Each row was made from one small tree. The marks that hang from a mark follow it in brackets, in alphabetical order. Every link used is in the known rows. Write each row's tree.
Known rows:
sagim{refat{nekeneb zatab}}: [ 1.58 -1.87  0.30  0.02 -1.48  1.41 -4.26 -0.98 -0.81  1.02 -2.12 -0.58
  0.41 -5.11 -1.67  1.21  0.46 -3.99  3.27  2.32 -2.00  0.21 -1.09  2.71
 -2.75  0.77  0.16 -1.29]
refat{nekeneb{lagor} nilu{karu} rotu sagim zatab}: [ 1.77 -0.80 -2.13  0.12 -0.97  0.63 -2.11  1.09 -2.00 -0.94 -1.75 -0.07
  2.06 -3.20 -0.01 -0.25 -1.14 -1.53  4.02  0.50 -3.09  0.70 -0.24  1.68
  0.26 -0.58  0.85  1.74]
sagim{refat{nilu}}: [ 2.26 -0.68 -1.03 -1.63  1.74 -1.26 -6.90 -4.66  2.56  0.74 -3.18  0.28
  2.64 -4.74 -1.63  1.27 -0.50 -2.39  2.37 -0.06 -3.92  0.30 -1.79  1.42
  0.32 -0.53 -0.03 -1.35]
pezun{nilu{karu refat{zatab}}}: [ 1.68  0.00  3.14  3.06  2.69 -0.49 -3.64 -3.63  0.82  2.28  0.32  2.25
  1.50 -2.70  1.82  1.37  0.28 -1.46  4.75  0.86 -2.40 -1.10 -2.99  0.71
 -0.45  0.74  2.23 -1.68]
pezun{nilu{karu refat}}: [ 1.08  0.88  3.05  3.80  4.16 -0.48 -6.00 -4.55  2.20  3.66 -1.28  2.57
  2.60 -3.12  1.26  1.14  0.51 -0.66  4.49  0.55 -2.63 -1.41 -3.42  0.17
  0.92  0.32  1.69 -1.52]
nekeneb{refat}: [ 1.30 -0.49 -0.26  0.13  1.81  1.55 -5.73 -2.72  1.69  2.22 -4.11 -0.42
  0.94 -4.56  0.28  1.94  0.18 -1.54  2.36  0.45 -1.65  0.56 -1.47  1.06
  1.67  1.07 -0.17 -1.46]
zatab{refat{nekeneb nilu{pezun} rotu}}: [ 3.33  0.78 -4.37 -3.96 -2.45 -2.58 -5.29 -0.99 -0.32 -1.15 -3.65  0.50
 -0.28 -2.08  0.06 -1.07 -1.15  0.03  2.16 -0.91 -4.92  0.24 -1.29  0.57
  0.06  0.30  0.52 -0.88]
lagor{nekeneb{refat{nilu{karu}}}}: [ 0.60 -0.28 -1.54  0.02  1.84 -0.28 -5.78 -4.23  1.62 -1.05 -2.24  1.09
  2.16 -7.53  1.17  1.31 -0.88 -0.99  4.13 -1.73 -1.73  1.53 -1.19  0.78
  3.05 -0.07  0.05  1.25]
sagim{refat{nilu{karu} rotu zatab}}: [ 2.29 -1.31 -1.64 -2.60  0.32 -0.71 -3.41 -1.69  0.32 -0.71 -1.19  1.24
  0.97 -3.51  0.13  1.55 -2.93 -3.62  4.05  0.00 -4.93  1.12  0.35  1.25
  0.48 -0.94  1.42 -1.40]
rotu{refat{nekeneb{lagor} nilu{karu pezun} sagim}}: [ 2.76  0.78 -3.56  2.72 -0.23 -2.62 -4.58 -0.30 -0.40 -0.80 -2.04  1.71
  3.23 -4.77 -1.27 -1.46  0.64 -0.46  3.71 -0.08 -4.44 -0.50 -1.42  0.48
  0.99 -0.56 -1.57  0.58]
karu{nilu{refat{nekeneb{lagor} rotu sagim zatab}}}: [ 2.85  0.27 -1.10  2.70 -2.11  2.68 -1.82  3.40 -1.52  0.17 -1.56 -0.04
 -0.10 -2.48 -0.97 -2.44  0.93 -1.10  4.41  4.23 -1.14 -0.19 -0.27  2.63
 -2.84  0.63 -0.08 -0.61]
nilu{pezun refat}: [ 2.58  0.78  1.22  0.12  1.76 -1.02 -5.27 -3.26  2.21  2.11 -1.99  1.45
  2.11 -3.71 -0.52 -0.18  0.67 -0.96  2.51  1.36 -2.98 -1.14 -3.29  0.35
 -0.34  1.34 -0.95 -3.15]
nilu{karu}: [ 1.25  0.41  2.88  1.65  2.13  0.69 -5.64 -4.04  1.78  3.01 -2.94  0.93
  3.14 -4.41  0.06  2.94 -0.43 -1.81  4.27  0.11 -3.21 -0.85 -2.38  1.32
  2.72  0.51  1.17 -1.14]
zatab{refat{nilu}}: [ 3.81  0.32 -1.30 -2.04  0.45 -1.52 -6.84 -4.70  1.57  0.89 -3.50 -0.51
  1.72 -3.11  0.33  1.12  0.16 -1.23  2.35 -1.46 -3.25 -0.01 -1.64  1.73
  1.08  0.55  1.60 -0.97]
lagor{nekeneb}: [ 0.80  0.36  2.73  0.37  1.01  0.37 -7.09 -4.99  1.76  1.76 -3.50 -0.08
  2.60 -6.19 -0.23  1.24  0.92 -2.63  3.69  0.77 -0.55 -0.03 -2.94  2.16
  0.77  1.06 -0.35  0.21]
sagim{refat{nekeneb{lagor} nilu rotu zatab}}: [ 1.50 -0.88 -1.82 -2.46 -1.99 -0.20 -2.75 -0.05 -2.37 -2.11 -2.35 -0.88
 -0.06 -4.20 -1.87 -0.58 -0.57 -2.26  2.00  1.79 -2.50  0.81 -0.69  1.48
 -2.90  0.08  0.32  0.85]
zatab{refat{nekeneb}}: [ 2.37 -0.04 -0.43  0.12 -1.26  0.86 -6.39 -1.94 -0.67  1.66 -3.95 -1.10
  0.27 -3.44 -0.08  0.89  1.27 -1.67  2.88  0.60 -1.66 -0.74 -1.71  2.69
 -0.69  1.11  1.38 -0.70]
sasug{karu{nilu{pezun refat{rotu sagim zatab}}}}: [ 4.28  1.04 -1.50  2.29 -0.90  0.26 -2.12  2.21  1.64  0.86 -1.49  1.96
 -0.85 -1.36  0.02 -2.01 -1.12 -2.24  5.23  4.00 -6.08 -0.28  0.20  0.85
 -0.61  0.55 -1.19 -3.05]
karu{nilu{pezun refat{nekeneb rotu zatab}}}: [ 3.14  1.81 -0.68  0.04 -2.90 -0.09 -1.86  1.76 -0.56 -0.41 -0.64  1.48
 -1.29 -2.52 -0.08 -1.93 -0.45 -0.22  3.94  2.80 -4.15 -0.66 -1.30  0.92
 -2.34  1.09 -0.17 -2.85]
nilu{pezun refat{sagim}}: [ 2.93 -0.37 -0.64  0.52  2.09 -0.66 -5.40 -1.74  2.66  2.43 -2.52  1.80
  3.52 -2.77 -0.66 -0.83  0.91 -1.80  3.20  1.55 -2.58 -0.60 -1.96  1.21
 -0.06  0.62 -2.04 -3.05]
zatab{refat}: [ 2.95 -0.14  0.56 -0.61  0.36  0.40 -6.80 -3.53  1.02  2.39 -4.26 -0.77
  0.81 -3.48  0.57  1.50  0.93 -2.05  2.69  0.29 -1.94 -0.43 -1.87  2.21
  0.83  1.31  1.35 -1.44]
pezun{nilu}: [ 0.87  0.65  3.51  1.77  3.01 -1.37 -7.12 -5.33  2.36  3.60 -3.58  0.78
  2.54 -2.86  0.57  2.24  1.05 -1.13  3.12  0.40 -2.74 -1.37 -3.87  0.80
  1.48  0.43  0.38 -0.55]

Which tree is each row?
[ 1.87 -3.23 -1.31  0.29 -0.11  1.81 -4.21 -1.06  0.63  0.03 -2.71 -0.63
  1.20 -6.12  1.30  0.70  1.01 -3.80  4.41  1.28  1.03  2.53  0.21  3.04
  0.32  0.78 -1.50  0.29]	lagor{nekeneb{refat{sagim zatab}}}
[ 3.88 -0.71 -2.79  0.77  2.12 -1.81 -7.18 -3.51  2.20  1.21 -2.86  1.59
  3.40 -1.98 -0.88 -0.05  0.46 -2.33  3.65 -0.17 -4.40  1.13 -0.10  1.86
  1.08 -1.68 -0.08 -2.08]	rotu{refat{nilu sagim}}
[ 2.89  1.10 -1.86  3.18 -0.50  0.06 -4.76  1.04  2.22  1.48 -1.88  1.55
  2.09 -3.49 -1.31 -2.16  1.19 -0.30  4.45  2.43 -3.33 -1.08 -1.91  2.07
 -0.87  0.39 -2.07 -2.34]	karu{nilu{pezun refat{nekeneb sagim}}}
[ 2.49 -0.13 -1.66 -1.37  1.49 -2.88 -5.36 -3.80  2.72 -0.11 -2.16  2.11
  3.15 -5.75 -0.63  1.51 -1.68 -1.84  3.20 -0.83 -5.85 -0.29 -2.12  0.03
  2.22 -0.23 -1.14 -1.15]	sagim{refat{nilu{karu pezun}}}
[ 2.01  0.60 -1.20 -0.51 -2.31  0.94 -4.95  0.05 -2.18  0.46 -4.63 -1.43
 -0.89 -3.10 -0.23 -0.34  1.01 -0.98  2.05  1.97 -0.80 -0.75 -1.53  2.20
 -1.34  1.52  0.97  0.95]	zatab{refat{nekeneb{lagor} rotu}}
[ 2.36 -1.29 -5.72 -3.41 -0.05 -1.77 -5.42 -0.97  2.30 -2.13 -3.80  1.33
  1.60 -4.73  0.71 -1.64 -1.40 -1.39  3.06 -0.45 -2.42  2.42  0.08  0.70
  2.36 -0.40 -3.01  0.42]	lagor{nekeneb{refat{nilu{pezun} rotu sagim}}}
[ 3.69 -0.83 -3.87  1.19 -1.44 -2.73 -3.16 -0.35 -0.49 -0.95 -0.28  2.14
  2.00 -3.50 -0.31 -0.44 -0.65 -2.20  4.71 -0.76 -6.07  0.70  0.05  0.93
  0.18 -1.14 -0.58 -1.47]	rotu{refat{nekeneb nilu{karu pezun} sagim zatab}}
[ 2.66 -2.10 -0.17 -1.24  0.08  1.05 -3.81 -0.02  0.81  1.87 -3.33  0.00
  1.29 -1.45  0.40  0.93 -0.86 -3.86  3.75  1.40 -2.33  1.15 -0.13  2.38
  0.15 -0.23  0.28 -1.75]	refat{rotu sagim zatab}
[ 1.84  0.47  0.20  0.90 -1.62  1.14 -5.61 -1.54 -1.89  1.34 -4.48 -1.87
  0.31 -4.79 -0.61  0.31  2.40 -0.95  2.32  1.62 -0.26 -1.38 -2.54  2.45
 -1.13  2.01  0.76  1.12]	zatab{refat{nekeneb{lagor}}}
[ 1.71 -1.25 -2.52 -1.81 -1.26  0.12 -3.21 -0.14 -1.25 -1.16 -0.79  1.03
  0.31 -3.76 -0.73  0.80 -2.63 -2.91  4.30  0.23 -4.71  1.00  0.28  1.61
 -1.36 -0.79  1.55 -0.52]	sagim{refat{nekeneb nilu{karu} rotu zatab}}
[ 2.26  0.99  0.34 -0.21  1.40 -0.85 -3.91 -1.26  1.40  1.80 -1.17  3.34
  1.22 -2.69  0.64 -0.47 -1.84 -0.76  3.76  1.13 -4.12 -0.89 -1.77  0.19
  1.05  0.79  0.01 -3.12]	nilu{karu pezun refat{rotu}}
[ 2.22  0.98 -0.85 -3.11 -2.73 -1.88 -2.06 -0.76 -1.90 -1.71 -2.30 -0.61
  0.34 -3.40 -0.81 -0.85 -1.00 -0.24  1.38  0.21 -4.10 -0.20 -2.20 -0.05
 -1.06  1.16 -0.41  0.93]	refat{nekeneb{lagor} nilu{pezun} rotu zatab}
[ 4.48  0.36 -0.46  1.69 -0.43 -0.13 -2.91  0.28  2.51  1.00 -0.85  1.47
  1.55 -3.20  0.04 -1.38  0.86 -1.41  4.24  2.36 -3.62 -0.29 -1.68  1.71
 -0.59  0.96 -1.35 -3.13]	karu{nilu{pezun refat{sagim zatab}}}
[ 0.30  0.67  1.37  0.31 -0.82  1.50 -4.74 -0.36 -1.55  1.40 -4.40 -0.75
  0.83 -3.76 -1.31  0.16  0.37 -0.99  2.42  2.34 -1.38 -1.10 -2.30  1.49
 -0.73  0.99 -0.09  0.71]	refat{nekeneb{lagor} rotu}
[ 2.19 -0.10  1.42  2.55 -2.18  0.71 -3.68 -0.88 -3.29  0.69 -2.19 -0.81
  0.02 -4.53 -1.36  0.29  1.76 -2.24  2.61  2.64 -1.39 -0.41 -1.38  1.90
 -2.57  1.15  0.70 -0.56]	rotu{refat{nekeneb{lagor} zatab}}
[ 2.32  0.21 -2.58 -2.83 -0.64 -1.69 -1.03 -0.14 -0.97 -2.59 -1.93  0.79
 -0.29 -4.81  1.61  0.19 -2.22  0.20  2.09 -0.73 -4.17  0.56 -0.89 -1.08
  2.36  1.18 -0.42  0.70]	nekeneb{lagor refat{nilu{karu pezun} rotu zatab}}
[ 3.08  0.17 -0.63 -3.33 -0.16 -2.77 -2.34 -2.39  0.82 -1.15 -1.40  1.83
  1.48 -2.79  1.27  1.35 -2.79 -1.14  3.39 -1.35 -6.41  0.23 -1.06 -0.44
  1.94  0.12  0.57 -1.09]	refat{nilu{karu pezun} rotu zatab}
[ 1.37  0.20 -1.93  1.92  0.02  0.45 -2.56  2.51 -0.71  0.61 -2.02  1.87
  2.19 -3.67 -0.39 -2.27  0.24 -0.50  3.95  2.60 -2.12 -1.17 -1.33  1.15
 -0.48  0.47 -1.73 -0.17]	nilu{karu pezun refat{nekeneb{lagor} rotu sagim}}
[ 2.17  0.26 -2.48 -1.10  1.67 -2.20 -4.56 -3.21  2.18 -0.26 -2.57  1.60
  1.84 -5.47  1.08  1.61 -1.52  0.29  2.52 -2.16 -4.93  0.36 -1.43 -0.76
  3.95  0.36 -0.93 -0.72]	nekeneb{refat{nilu{karu pezun}}}
[ 2.23 -2.49 -2.25 -0.84 -0.27  2.04 -2.25  2.00 -1.08  0.17 -4.05 -1.07
 -0.38 -3.33  0.82  0.24  0.08 -2.58  2.48  2.41 -0.40  1.18  0.76  1.93
  0.18  0.92 -1.13  0.29]	nekeneb{lagor refat{rotu sagim zatab}}
[ 1.70  0.50  1.08  0.96  2.54  1.27 -4.62 -1.81  1.22  2.22 -1.41  2.35
  1.37 -2.65  0.32  0.52 -1.30 -1.58  4.33  1.24 -3.22 -0.42 -1.19  1.10
  0.61  0.25  1.38 -2.47]	nilu{karu refat{rotu}}
[ 3.25  1.83  1.06  2.41 -0.32  1.71 -2.57  0.40  0.41  1.49 -1.13  1.22
 -1.62 -1.53 -0.14 -0.61 -1.34 -2.25  4.86  3.68 -5.44 -0.58 -0.15  1.05
 -1.37  0.81  1.12 -3.00]	sasug{karu{nilu{refat{rotu zatab}}}}
[ 1.44  2.72  1.72  4.15 -0.41  1.78 -4.52 -0.42 -0.17  1.72 -2.12 -0.29
  1.25 -5.19 -2.06 -1.14  2.29  0.85  3.07  3.30 -1.17 -1.99 -3.22  1.95
 -1.98  1.68 -0.03 -0.61]	karu{nilu{refat{nekeneb{lagor}}}}
[ 3.10  0.06 -1.79 -1.64  1.70 -2.60 -5.82 -3.26  3.44  1.16 -3.64  0.90
  4.24 -3.05 -0.73  0.41 -0.20 -1.20  2.44 -0.93 -4.74  0.13 -2.23  0.70
  2.06 -0.39 -1.83 -1.08]	refat{nilu{pezun} sagim}
[ 3.90 -1.32 -2.17  1.53  1.25 -1.48 -4.16 -2.30  0.87  0.26 -0.73  2.06
  2.65 -2.88  0.36  0.80 -0.58 -3.33  5.15 -0.79 -4.96  1.46  0.62  1.92
  1.12 -1.62  1.33 -1.84]	rotu{refat{nilu{karu} sagim zatab}}
[ 1.15 -2.12 -1.94  1.05  0.96  1.69 -6.58 -1.56  2.00  0.76 -3.99  0.10
  2.54 -6.45  0.59  0.48  1.15 -3.23  3.74  1.33  0.97  1.88 -0.54  2.61
  1.67  0.42 -2.33  0.37]	lagor{nekeneb{refat{sagim}}}
